What can hang from each mark
fosa: tamol zafovu
vogim: tamol
tamol: fosa vogim
zudeb: dako defar kesugap mekuni
gusog: mekuni
dako: fosa zudeb
zafovu: fosa
defar: zudeb
kesugap: fosa

Every row comes from one small tree of marks. Brackets hold a mark, then the marks that hang from it, in alphabetical order. Every link used is in the known rows. Which tree was each row made from?
Known rows
{dako zudeb}: [ -3.4 -14.4  -6.0 -38.1  46.1   6.4 -14.5   2.4  -7.7  27.8 -14.0 -51.3
 -24.4  -3.7   6.4  12.9  10.2  -6.3  -7.0  -5.4]
{zafovu fosa}: [ 16.0 -35.7   0.3 -15.3  30.2   5.8 -28.0  -5.0   6.3 -11.0 -26.0 -43.1
 -42.3 -10.2 -14.1  20.2  32.5 -19.0 -22.8  -9.9]
{dako {fosa zafovu} {zudeb kesugap}}: [  9.3  19.7  35.3   9.4  17.1  17.0 -18.2 -24.3 -52.4  10.8 -28.3  13.6
  -8.5 -56.5  39.2 -18.5 -34.1 -41.9  15.4  -1.3]
{dako {fosa zafovu}}: [ -2.7 -37.0  30.4   7.4  16.8  -8.3 -15.2 -13.9 -36.9  -0.6 -28.3  11.1
 -13.9 -24.8  32.3   0.9   2.9 -28.4  32.4 -10.0]
{zudeb dako {kesugap fosa}}: [  1.7  22.2  -3.6  11.7   4.2   4.1  -5.2 -16.2  -5.8 -35.6  -3.8  13.4
  -8.3 -55.0   8.5 -12.1  16.0   7.6 -12.7  34.7]
{kesugap {fosa {tamol vogim}}}: [-12.7 -43.7  17.7  44.7  -5.5 -13.9 -37.1 -15.1  14.7  -5.8 -44.9  10.6
 -26.3  -0.4  10.2   8.5  -6.8  -4.3  -3.0  -3.2]
{dako {fosa tamol zafovu} zudeb}: [ 18.4 -20.0  34.9  32.7   4.8   1.9 -17.0 -12.9 -39.9  26.5 -35.9  16.9
 -12.0 -23.1  26.3 -11.7 -53.1 -46.3   4.8 -17.4]
{defar {zudeb kesugap mekuni}}: [-18.4  22.6 -29.2 -33.6  -1.8  16.5  10.1 -15.4  14.5   8.6  38.3  13.1
  21.8  21.7 -25.6  27.6  39.2  26.3   6.4  16.9]
{defar {zudeb {dako {fosa zafovu}} kesugap mekuni}}: [ -2.1  34.8 -19.9  -7.7 -22.5   4.1  25.0 -13.4  -2.4  -1.1  45.0  34.7
  38.0  -3.3 -14.8   5.4  20.3  21.5   1.2  29.3]
{zudeb defar {kesugap {fosa tamol}} mekuni}: [ -8.6  34.6 -13.3  -0.9  12.2  23.4  14.7  -5.1  17.4 -18.4  19.5  12.7
   2.7   9.7 -24.5 -16.2  16.2  12.1   3.0 -21.0]
{zudeb dako defar {kesugap fosa} mekuni}: [ -0.4  56.1 -29.1 -13.9  10.8   9.5  37.5   8.4  14.9 -31.1  44.4  -3.7
  16.9 -12.4 -23.4 -31.2  33.5  33.9 -13.8   5.1]
{defar {zudeb {dako {fosa tamol}}}}: [-14.0  -8.2 -18.4 -11.3 -13.9   8.6  29.4  -9.4   3.0   2.8  23.1  19.8
  20.0  14.8  -4.8   0.5  12.7   4.1  -8.0  28.0]
{tamol vogim}: [-21.7 -48.2   6.6 -12.4  -7.7 -19.4 -26.2  25.7  29.1  -7.0 -42.5 -40.4
 -26.8  23.5  24.0  29.1  17.0  20.3  20.3  15.5]
{defar {zudeb {dako {fosa {tamol vogim}}} kesugap mekuni}}: [ -7.0  30.5 -18.3  -1.8 -42.0   2.7  21.3  -2.7  18.2  -4.0  41.5  36.8
  39.9  16.5 -11.3   6.7  10.4  24.6  -1.6  33.7]
{kesugap {fosa {tamol vogim} zafovu}}: [  2.7 -48.2  26.8  77.4 -19.0 -20.6 -39.9 -20.7  -1.7  -5.9 -64.7  25.1
 -31.2 -16.1   8.0   8.3 -29.7  -7.9  -0.4  -2.3]
{defar {zudeb dako {kesugap {fosa tamol zafovu}} mekuni}}: [  2.5  30.9 -24.8  21.6 -30.0   2.7  15.9 -22.3   8.4  -2.1  34.1  43.5
  29.8  -2.7 -31.6   8.5   9.1  27.7 -16.7  29.3]
{vogim {tamol {fosa zafovu}}}: [-12.0 -66.4  42.1 -13.7 -29.7 -52.7 -51.3  14.9  19.0 -42.1 -52.5 -63.4
 -24.7   7.7  10.4  30.3  -6.9  -6.8 -22.9 -10.5]
{gusog mekuni}: [-42.7 -33.5 -22.8 -33.3  58.2 -13.2 -36.5   3.6   2.7  18.3  -4.7 -53.6
 -34.5  35.3  -1.6  37.7  21.1   6.0  13.1 -21.1]
{fosa tamol zafovu}: [ 24.5 -64.0  11.4  58.9 -17.2 -11.7 -18.5   0.6  -7.6   0.7 -56.1  22.7
 -34.8   2.7 -10.6  24.8 -37.9 -14.7   8.3  -6.5]
{tamol {fosa zafovu} vogim}: [ -6.4 -68.5  19.0   3.0 -48.2 -47.0 -51.3  18.4  25.4 -34.2 -71.7 -47.1
 -31.9   8.2  15.9  35.6 -29.9  -0.9  -3.4  -3.9]

Write each row's tree
[  7.1  36.6  -6.5   0.4  24.2  21.3   3.3  -6.6  -5.6  14.2   0.6 -12.3
  -5.7 -10.1 -14.3 -16.5 -15.6  -1.7 -13.1 -18.2]
{dako {zudeb defar {kesugap {fosa tamol zafovu}} mekuni}}
[ -5.2   9.3 -23.9 -56.4  51.1  10.0  14.9  19.6   7.6  31.5  19.4 -63.7
  -6.2  25.7 -16.1  -0.3  22.4  12.1  -7.5 -25.8]
{dako {zudeb defar mekuni}}
[ 28.9  23.8   7.7  36.0 -45.4 -24.9  -2.1  15.4   1.6 -21.3  18.0  41.0
  23.0 -18.8   2.2   1.1 -10.5  17.7   7.6  19.0]
{zudeb {dako {fosa {tamol vogim} zafovu}} kesugap mekuni}
[ -3.1  38.7 -19.6 -48.8  40.0  26.0  13.5  10.2   2.8  15.6  18.3 -42.5
  -4.0   5.2 -11.7  -7.4  12.0   7.5  -4.6 -13.9]
{dako {zudeb defar kesugap mekuni}}
[ -3.8  32.4 -22.7  -9.1 -27.8   7.9  25.5  -9.8   9.5  -0.9  50.8  39.5
  39.4  10.6 -17.9   5.6  17.4  18.8  -4.0  27.2]
{defar {zudeb {dako {fosa tamol}} kesugap mekuni}}
[ -9.6   0.6 -22.5  -9.6 -31.0 -13.3  23.2   6.5  22.5  11.6  42.8  15.8
  37.3  37.0 -15.6  13.9  20.4  28.9  -5.3  21.8]
{defar {zudeb {dako {fosa {tamol vogim}}} mekuni}}
[  7.4 -45.4  20.4  67.4   1.7 -12.7 -33.7 -30.7 -14.2  -2.4 -50.9  28.8
 -31.0 -24.0  -1.4   6.5 -20.1 -16.1  -3.4 -11.0]
{kesugap {fosa tamol zafovu}}
[ 22.8 -48.8  10.5  26.0 -13.5  -1.4 -35.0   8.8  27.3 -14.9 -48.4 -22.9
 -42.8  10.6 -12.8  21.3  -6.5 -19.8 -26.4  -4.9]
{zafovu {fosa {tamol vogim}}}
[ -9.4   2.9 -42.5 -35.6  -2.6  -9.2  27.0   3.3  21.2  15.1  53.2  -7.8
  28.5  32.8 -33.1  24.2  47.0  41.3 -11.9  21.5]
{defar {zudeb dako mekuni}}
[  2.8 -14.3  25.8  -0.2  17.9   8.2 -14.0  -7.4 -23.2  26.7 -15.9   2.2
  -7.4  -7.5  28.7 -11.4 -29.8 -43.4   1.6 -17.9]
{dako {fosa tamol} zudeb}
[ 19.0  33.2  21.0  22.2  -1.3  21.5  10.9  -4.3 -28.9  14.0  -3.6  26.4
   8.4 -13.7   8.4 -31.9 -51.0 -32.5   8.0 -25.4]
{dako {fosa tamol zafovu} {zudeb defar kesugap mekuni}}
[ -0.4  35.7  18.7  -0.8  -8.6  20.3   7.6  11.9  -0.2  10.6   3.1   7.2
  13.1  10.0  19.7 -29.6 -37.1 -20.7   7.5 -17.2]
{dako {fosa {tamol vogim}} {zudeb defar kesugap mekuni}}
[  7.9  43.5  17.3  -8.4  21.8  20.8  11.9  -7.2 -37.8  14.5   5.2   1.5
   9.5 -26.6  16.4 -31.3 -21.9 -23.6  14.4 -22.0]
{dako {fosa zafovu} {zudeb defar kesugap mekuni}}
[ 18.7 -68.5  20.0  72.6 -47.0 -23.0 -27.4  15.4   9.7  -5.0 -74.9  17.5
 -34.8  14.5   3.3  27.1 -51.8  -2.4  13.3   6.1]
{fosa {tamol vogim} zafovu}
[ 10.1  -4.4 -12.0 -26.7  10.0 -38.5   7.2  22.2   4.8   4.3  49.6 -13.3
  22.8   7.0  -3.3  10.1  46.9  26.8   3.1  -2.3]
{zudeb {dako fosa} mekuni}
[-29.4  16.9 -13.5 -10.5   2.6  30.6   3.8 -39.4  -0.4  -4.7   6.0  25.7
   6.0  -8.3  -5.9   7.2  22.0   3.2  -0.3  26.6]
{defar {zudeb {kesugap fosa}}}
[  3.8  38.4  12.5 -11.0  11.9  28.2  13.7   0.9 -12.9  14.3  16.1  11.5
  12.8   2.2   9.8 -31.4 -27.6 -29.0   4.5 -26.2]
{dako {fosa tamol} {zudeb defar kesugap mekuni}}
[ -9.4  37.4 -24.2 -23.8 -16.0   7.9  26.5 -11.2   5.7  -1.0  55.0  27.8
  40.0   4.7 -13.8   5.6  31.3  22.9  -1.2  29.5]
{defar {zudeb {dako fosa} kesugap mekuni}}
[-13.8  -2.9 -13.7 -37.7  24.9  12.9  54.8  23.5  -4.5 -23.8  14.7 -27.6
   0.5   1.4  12.7 -41.8  22.2  -2.8   1.1   3.8]
{zudeb {dako fosa} defar}
[-10.5  -4.8  22.6  -3.2   5.2  20.6  11.1  12.2  -6.6  14.8 -24.7 -12.8
  -6.3  14.1  32.5 -34.2 -42.0 -35.8   3.8 -17.1]
{dako {fosa {tamol vogim}} {zudeb defar}}
[ -3.0   6.3  14.0  -8.4   2.3   4.3   9.1  20.4   3.9  26.1   4.2 -13.9
  10.4  30.5  15.9 -22.3 -27.0 -16.4   4.1 -29.3]
{dako {fosa {tamol vogim}} {zudeb defar mekuni}}
[ 21.0  -8.2  -5.4  -3.6   1.1 -43.3   5.1  18.2  -6.6   3.7  35.6  -3.6
  19.3  -4.4  -4.5  10.1  30.6  24.6   5.2  -1.5]
{zudeb {dako {fosa zafovu}} mekuni}
[ 18.4 -31.5   8.7  25.5 -11.0 -19.6   7.1   8.4 -15.4 -12.7 -11.4  15.1
  -4.9 -18.8  13.4  -6.6 -11.0  -9.8   0.3  13.5]
{zudeb {dako {fosa tamol zafovu}}}
[  6.1  26.3 -10.3 -35.9  32.4   6.3 -17.7   1.2  -1.1  24.2  13.8 -31.1
  -5.0  -7.6  -5.7  17.3  14.6   9.1  -3.3  -5.8]
{dako {zudeb kesugap mekuni}}
[  0.3  54.8 -19.5 -34.4   5.3  12.9  50.0  22.4   4.4 -29.7  54.0   0.4
  28.6  -3.8  -5.4 -35.1  29.0  19.4   6.4   3.6]
{zudeb {dako fosa} defar kesugap mekuni}
[ -1.5  28.7  -2.8  29.4 -11.6  12.9   8.2  -1.1  14.7 -21.5  -3.6  20.6
  -0.4   4.6 -19.3 -15.4  -7.0  15.2   7.6 -14.1]
{zudeb defar {kesugap {fosa {tamol vogim} zafovu}} mekuni}
